In the rows, zero is written as 128.
Known rows, with every step that occurs:
dumite/nikimo: [156 124 153 115 139 110 111 158 106 131 113  96 110 129 122 119 149 136
 138 150 165 208 147 116 116 112 124 138 136 118 125 143 168 160 113 127
 165 116 119 152 137 156 120 128  84 118 166 116 100 141 132 139 124 110
 119 152 105 131 147 136 116 121 128 113  96 146 134 134 122 140 132 123
 137 133 108 104 128 116 138 158]
mumas/gara: [148 184 137 125 108  77 119 138 122 152 134 104 141 114 143 116 104 129
 117 135 134 194 107 110 136 153 118 110 138 136 126 126 116 126 127 124
 113 134 134 106 132 151 101 129  71 125 136 114 109 138 171 111 143 147
 114 131 112 108 135 124 127 142 126 137 121 129 129 131 124 115 129 116
 124 134 120 118 126 145 133 140]
dusu/vikun/mumas/gara/livuli/dumite/nikimo: [111 112 108  97 147 129 119 131 138 112 150 170 116 147 137 134 108 116
 140 114 124  70 150 117 102 148 135 125 127 122 118 108 151 103 123 147
 163 131  89 117 151 125 143 127 149 124 119 145 170 116 198 109 116 144
 155 135 142 135 125 132 118 111 144 122 110 103 160  93 119  98 138 131
 125 121 131 150 134  87 117  97]
mumas/vikun/dusu: [131 114 133 119 106  90 129 130 125 119 119 137 133 146 113  90 124 118
 121 138 115  95  98 140 151  91 150 125 134 132  92 126 114 100 116 130
 131 118 160 138 128 126 112 122  22 130 115 151 134 130 150  92 145 125
 147 128 106 159 127 116 146 131 127 124 142 124 110 107 118 133 128 161
 122 130 121 175 114 171 123 150]
livuli/gara/mumas/vikun: [ 94 148  66 130 108 139 123 106 137 123  93 130 135 120 115 139 125 150
 110 126 140 123  71 138 125 138 135 122  92 152 121 121 134 121 148 142
  90 128 134 127 126 124 138 130 176 136 137 122 149 132 151 178 126 120
 102 125 141 103 123 158 131 125 116 125 147  94  76 133 140 155 127 130
 117 125 126  98 126 163 160 116]
mumas/gara/livuli/dumite: [134 145  99 125 124  95 127 129 133 123 124 143 149 107 160 122 116 123
 128 120 126 178 126 127 110 146 133 110 114 134 125 132 130 115 127 124
  83 133  90 116 134 126  83 124 161 126 130 107 136 126 116 157 124 164
 116 111 111  86 130 159 128 131 134 141 120 138 117 128 126 133 124 114
 129 124 148 122 139 126 117 113]
nikimo/dumite/mumas/gara: [153 152 157 143 112 143 126 122 111 168 159 103 132 130 133 129 152 139
 130 152  90 195  89 102 144 154 110 153 159 116 143 124 144 164 119 118
 138 134 122 150 125 132 115 135 157 122 137 124 122 129  74 110 132 138
 127 145 132 143 133 113 130 120 127 140  95 139 131 142 128  95 125 124
 130 144 108 130 134  92 125 116]
nikimo/dumite/mumas/vikun: [141 123 151 157 106 153 128 118 116 155 155 100 129 144 120 121 181 132
 129 155  78 175  95 108 141 151 126 152 162 105 138 124 131 157 115 132
 139 128 129 164 121 126 116 127 121 127 131 140 122 127  75 120 135 120
 132 149 124 165 132 117 137 109 133 134 102 140 109 161 129 103 119 143
 128 142 101 139 126 119 121 113]
dumite/mumas/vikun: [154 139 157 124 124 138 121 126 105 147 131 103 139 143 109 121 168 123
 120 156 114 123 112 120 125 110 128 126 156 104 133 144 122 131 119 147
 107 129 157 147 117 140 128 123 152 129 117 145  90 126 215 102 134 106
 119 146 111 147 132  90 143 108 139 147 105 138 111 156 120 109 128 133
 129 134 117 131 123 165 137 126]
gara/mumas/vikun/livuli/dumite: [116 119  80 142  92 138 146 102 139 110  97 159 132 134 121 123 132 133
 113 128 121  94 101 147 113 123 158 115 102 136 117 134 110 123 132 146
 116 110 137 135 133 110 127 129 117 139 107 120 168 116  59 161 128 109
 139 112 112 127 121 142 110 137 120 136 142 106  84 159 124 144 113 137
 116 112 140 129 117 198 122 105]
livuli/vikun: [103 121 138 147 129 139 120 136 123 109  83 102 102 110 138 136 115 119
 128 130 149 180 141 134 147 114 132 119 110 132 118 129 149 142 156 143
 145 113 118 112 120 137 118 126  57 128 127 125 132 138  65 139 134 124
 122 141 152 139 129 126 132 133 122 108 134 130 139 162 133 180 130 107
 144 137 121 103 128 127 122 119]
dusu/vikun: [128 107 125 118 124 115 116 167 144 115 130 106 124 142 122 137 103 124
 111 100 162 143 113 122 103 173 140 128 127 106 122 111 111 122 115 163
 170 110 135 116 140 151 120 118  10 130 156 137 121 129 155 118 142 125
 139 132 146 153 132 113 125 131 125 112 136 119 174 123 127 137 128 130
 123 127 102 131 120  86 112 152]
dusu/vikun/mumas/gara/livuli: [121 125 122 110 130 114 121 138 147 121 161 156 129 147 138 140  95 114
 122 106 125  61 150 123 104 163 126 126 138 116 125 102 113  92 124 134
 160 140 124  96 144 138 138 123  82 124 125 139 155 123 205  94 130 147
 151 122 150 136 120 117 119 119 134 126 141  95 173  93 127  93 137 129
 122 120 133 153 123  83 109 115]
livuli/vikun/mumas: [ 85  99 142 129 133 152 118 121 115 107  97 124  80 120 139 139 115 105
 143 126 134 132 148 139 152  83 121 117 120 139 121 122 146 134 164 132
 161 111 122 101 121 118 145 132  16 126 101 125 158 124 106 107 125 125
 137 143 172 143 120 114 121 130 120 103 133 101 150 120 135 157 134 120
 141 135 128 122 128 131 128 120]
mumas/gara/livuli/dumite/nikimo: [144 150 103 112 137  98 121 131 128 128 127 143 142 114 148 115 129 130
 137 140 124 176 141 121 113 133 135 122 120 133 119 139 164 129 125 123
  90 137  78 135 139 133  97 128 218 124 140 109 134 132 116 160 118 163
 115 124  97  89 136 164 126 121 142 141 101 147 110 135 121 130 131 113
 134 123 146 120 143 127 117 103]
nikimo/dumite: [123 110 141 147  97 131 126 142 126 137 133  93 114 131 136 124 139 131
 123 126 133 241  95 115 137 166 128 147 138 119 136 113 119 159 114 116
 161 101 119 148 127 124  86 126  14 121 159 116 135 130   4 141 139 134
 133 135 130 149 136 141 120 137 118 110 127 128 135 137 135 135 119 138
 129 138  97 124 124  75 112 151]
livuli/gara: [ 94 142 112 122 138 119 114 139 132 122 103 100 123 108 120 133 104 136
 125 100 183 180 102 130 131 135 119 121 102 152 135 121 123 142 130 120
 121 121 141 118 120 126 126 128  96 130 152 122 103 139 151 152 127 121
 108 129 152  98 130 146 127 144 114 106 154 114 117 107 141 166 127 127
 125 137 106  94 133 115 165 172]
gara/livuli/dumite: [117  71 105 119 137 125 129 147 139  83 105 133 128 112 146 131 139 113
 133  99 170 189 141 148  90 123 146 124  94 117 137 139 130 123 121 129
 103 108  94 138 125 132  82 116 115 125 150 101 134 113  76 184 118 146
 118 106 109 102 131 173 121 130 130 120 138 140 120 134 132 172 120 126
 141 117 143 128 135  85 105 127]
dusu/vikun/mumas/gara: [119 139 123 109 125 113 116 134 135 129 156 145 119 145 131 131  84 116
 121 111 125  83 125 114 113 155 125 115 142 122 119 102 109 102 129 143
 175 129 131  89 144 137 141 126  39 128 112 144 152 124 221  77 135 137
 153 132 159 139 122 100 118 127 132 118 130  95 180  99 124  95 138 136
 118 130 112 150 122 100 121 124]

Rows:
[106 114 122 127 150 131 138 149 161 111 129 122 115 135 111 137  80 141
 123  80 166  66 144 134 124 161 133 129 102 133 130 108  83 119 115 130
 172 131 149 110 136 120 152 127  94 137 146 149 106 133 118 111 135 112
 144 116 151 141 124 114 125 155 116 105 172 125 172 101 131 149 129 135
 112 126 112 126 122 103 133 169]
dusu/vikun/livuli/gara
[153 146 148 118 152 129 125 126 116 143 133 150 145 125 139 142 131 127
 141 145 106  74 145 131 147  84 114 141 141 126 127 149 174 109 144 124
  98 149 129 132 119 145 160 134 236 124 121 130 117 129 175 117 116 133
 120 127 123 131 129 113 142 113 134 149 117 150 136 115 123 106 142 113
 140 130 154 145 136 116 126 117]
dumite/mumas/gara/livuli/vikun/dusu
[122 140 124 138 120 124 146 115 141 129 115 122 124 131 101 105 126 133
 129 122 119  92 129 136 159 127 136 114 116 142 116 126  80 119 120 113
 122 138 159 124 122  97 120 121 123 141 114 150 111 141 129 116 143 109
 128 116 123 134 122 126 135 147 123 120 156 128  97 131 132 150 120 150
 112 132 124 117 116 196 152 152]
mumas/vikun/livuli/gara
[127 111 131 119 152 142 139 139 139 118 148 144 121 140 125 128  94 129
 135  99 134  57 138 123 105 149 137 119 124 118 129 122 102 130 112 144
 165 126 121 119 140 110 145 130 179 139 111 150 125 118 120  92 129 118
 162 119 135 147 124  95 121 143 134 127 133 137 171 118 117 116 124 123
 117 126 119 150 133 117 122 134]
dusu/vikun/livuli/dumite/mumas/gara
[151 126 179 129 134 142 138 125 114 144 135 111 132 144 100 118 160 129
 127 147 106  78 150 126 134 101 127 126 155 111 139 147  97 137 113 124
 126 133 168 144 117 122 149 128 156 133 107 151  89 127 177  93 135  92
 132 129 103 144 128  89 134 130 134 144 122 150 124 149 122 104 123 140
 125 130 127 133 118 181 139 143]
dumite/mumas/vikun/livuli
[128 135 101 150  83 127 148 113 138 123 114 146 134 137 113 123 140 137
 104 141 115  92 109 146 115 127 144 120 109 129 126 133 104 119 132 130
 116 115 159 133 135 130 144 130 109 136 121 118 150 124  90 148 137 106
 128 116 110 129 121 136 114 137 118 139 146 111 100 154 125 139 117 134
 117 109 146 126 110 195 120 123]
gara/mumas/vikun/livuli
[155 144 152 137 119 143 128 124 123 165 169 113 140 132 144 128 162 139
 128 144  87 181 115 111 136 157 117 156 160 113 151 130 149 145 119 116
 121 139 113 153 124 133 112 133 180 120 146 119 132 129  64 134 125 149
 123 135 124 138 134 137 133 115 133 144 101 143 125 136 132  91 127 126
 136 135 125 135 134  74 115 109]
nikimo/dumite/mumas/gara/livuli
[158 162 149 129 147 136 125 123 117 147 135 125 144 120 139 146 146 130
 135 150 109 114 156 124 131 119 114 131 143 121 144 148 158 125 147 130
  86 148 127 126 117 151 138 132 232 124 126 121 107 133 174 133 118 137
 107 133 123 124 132 118 143 110 138 152 104 152 132 149 127 111 137 100
 138 130 149 115 136 131 123 102]
dumite/mumas/gara/livuli/vikun
[115  92 122 145 132 132 133 142 146 100  88 121 123 115 143 140 140 114
 125 116 148 159 176 152 127 121 137 136 103 124 133 137 151 117 145 127
 109 131 112 123 119 148 104 119 103 121 152 108 131 134  52 179 122 140
 105 121 131 120 129 161 135 120 130 123 148 142 136 147 138 185 132 111
 148 119 155 105 128 105  98 120]
gara/livuli/vikun
[127 111 135 137 126 131 145 120 126 111 106 131 114 135 107  86 150 127
 148 141 109 117 147 131 131 106 154 114 127 129 106 135 106 138 109 122
 134 119 122 144 133  91 115 124 140 138 109 147 127 128  73 117 135 107
 146 129  90 138 128 131 128 136 137 122 117 145 101 155 117 140 118 147
 118 130 124 125 126 204 131 133]
mumas/vikun/livuli/dumite/nikimo
[119 122 125 100 141 118 121 114 116 119 137 166 116 127 144 114 121 115
 149 136 127 123 156 125 119 104 120 122 136 140 124 128 149 122 131 113
 123 132  95 118 138 112 131 133 146 118 112 116 166 118 180 117 109 150
 137 129 125  95 124 146 112 119 138 124 108 111 125  93 124 104 132 133
 132 122 145 142 137 109 131 106]
vikun/mumas/gara/livuli/dumite/nikimo
[106 121 117 106 132 116 124 111 122 116 138 172 126 122 144 124 113 103
 136 116 133 119 138 129 125 110 123 110 126 141 128 120 114 117 136 111
 121 128 108 104 131 110 121 128  98 120 104 110 169 114 171 117 117 156
 137 118 141  97 118 140 111 129 135 125 127 105 134  88 129 106 126 131
 129 121 141 149 133 115 127 113]
vikun/mumas/gara/livuli/dumite
[175 156 156 121 140 120 122 133 112 154 145 123 159 124 133 138 148 131
 123 144 121 124 144 119 115 126 107 134 149 112 148 146 136 118 128 127
  89 146 141 130 120 152 129 129 222 122 135 115  93 129 211 126 119 133
 107 125 103 107 135 115 133 115 135 158 108 149 127 135 126  93 135 115
 134 126 144 128 132 115 127 126]
dumite/mumas/gara/livuli
[141 145 143 148 123 160 132 113 124 154 152 115 135 127 150 133 161 135
 138 152  66 163 123 114 150 147 113 159 148 122 142 131 166 148 138 122
 122 147 102 145 119 126 124 135 219 122 132 126 142 130  32 145 123 144
 122 144 139 145 131 135 139 117 133 141 102 149 127 155 135 106 134 114
 140 140 130 124 138  78 115  94]
nikimo/dumite/mumas/gara/livuli/vikun
[ 96  85 129 133 139 144 128 129 137  95 100 141 110 123 142 144 138 106
 135 114 141 117 187 154 125 106 128 132 114 128 135 129 144 107 154 121
 117 134 120 115 120 134 130 120  82 119 126 107 148 124  94 159 116 136
 122 117 145 129 121 158 125 114 129 115 146 121 141 123 139 161 134 122
 144 117 161 127 128  96 107 114]
gara/livuli/vikun/mumas
[130 146 113 129 128  98 132 129 137 125 120 152 144 114 155 125  97 125
 129 134 116 113 150 133 152 103 131 126 110 143 112 128 161  98 150 117
  96 142 112 113 128 142 120 130 160 125 127 121 146 136 131 134 127 161
 120 116 123 108 128 149 138 134 131 136 139 146 127 110 128 140 140 113
 135 125 157 142 133 128 108 112]
mumas/gara/livuli/vikun/dusu
[133 103 145 133 134 126 140 162 151 110 134 127 116 142 112 134  92 132
 115  90 157  76 151 134 114 161 136 128 117 113 131 114  85 120 107 128
 192 119 151 113 139 134 139 124  29 135 144 140 111 128 105 105 142 107
 153 113 141 164 126 105 115 151 122 110 163 135 183 113 126 139 127 133
 118 121 112 135 116 103 110 176]
dusu/vikun/livuli
[170 176 165 116 135 116 113 132 103 164 153 115 148 122 128 133 134 133
 126 149 121 149 120 110 124 120 105 122 161 123 139 143 140 139 127 130
 114 135 144 128 123 146 142 133 168 124 125 123  93 131 218  96 128 122
 114 141 113 116 135  96 131 121 132 149 101 137 137 135 120  88 130 119
 131 138 120 125 130 143 138 130]
dumite/mumas/gara
[ 93 129  67 121 114 125 123 105 138 116 103 150 140 126 111 134 109 147
 115 126 142  83  70 146 142 112 136 127  86 164 112 126 149 113 143 136
 103 125 145 134 127 122 157 135 166 137 128 130 159 128 145 161 125 120
 119 118 143 115 123 154 139 129 110 118 159  92  79 102 136 155 127 137
 116 123 129 125 125 155 159 129]
livuli/gara/mumas/vikun/dusu
[ 97 134  69 128 122 137 117 123 138 118  97 129 133 110 123 155 110 149
 113 111 180 148  78 142 119 138 121 126  86 155 136 123 139 139 145 133
 108 118 134 118 125 138 138 135 142 134 156 103 139 129 136 186 119 120
 100 124 154  92 124 162 121 137 108 118 155  94 101 120 143 166 122 124
 121 122 127  99 129 122 161 143]
livuli/gara/mumas
[125 120 147 150 123 166 140 106 124 152 154 113 122 140 112 120 169 143
 134 140  84 128 106 117 163 146 119 153 148 128 143 126 111 164 115 109
 143 139 141 160 116 101 140 134 188 132 126 148 115 129  53 122 130 111
 136 134 139 156 128 119 143 124 127 127 122 138 106 141 134 110 124 147
 125 140 108 131 130 121 141 121]
nikimo/dumite/mumas/vikun/livuli/gara
[141 140 158 129 143 151 137 113 113 143 136 116 132 136 100 124 150 134
 134 137 116  71 139 134 144 101 118 128 146 129 135 143 111 134 121 123
 115 144 167 142 114 108 157 128 197 134 112 152  86 133 177 100 128  93
 126 128 116 142 127  99 141 128 131 137 130 139 110 140 127 116 125 139
 120 134 125 124 125 179 159 144]
dumite/mumas/vikun/livuli/gara
[134 119 153 124 152 145 142 124 115 123 132 137 120 117 128 118 114 132
 151 115 143 106 151 133 122  97 125 113 120 134 140 146  98 156 117 110
 140 116 125 130 125  85 137 132 176 136 103 127 110 117  72 107 119 104
 147 113 117 113 124 104 115 159 127 127 127 156 134 129 121 123 116 120
 121 127 126 135 134 148 140 152]
vikun/livuli/dumite/mumas/gara
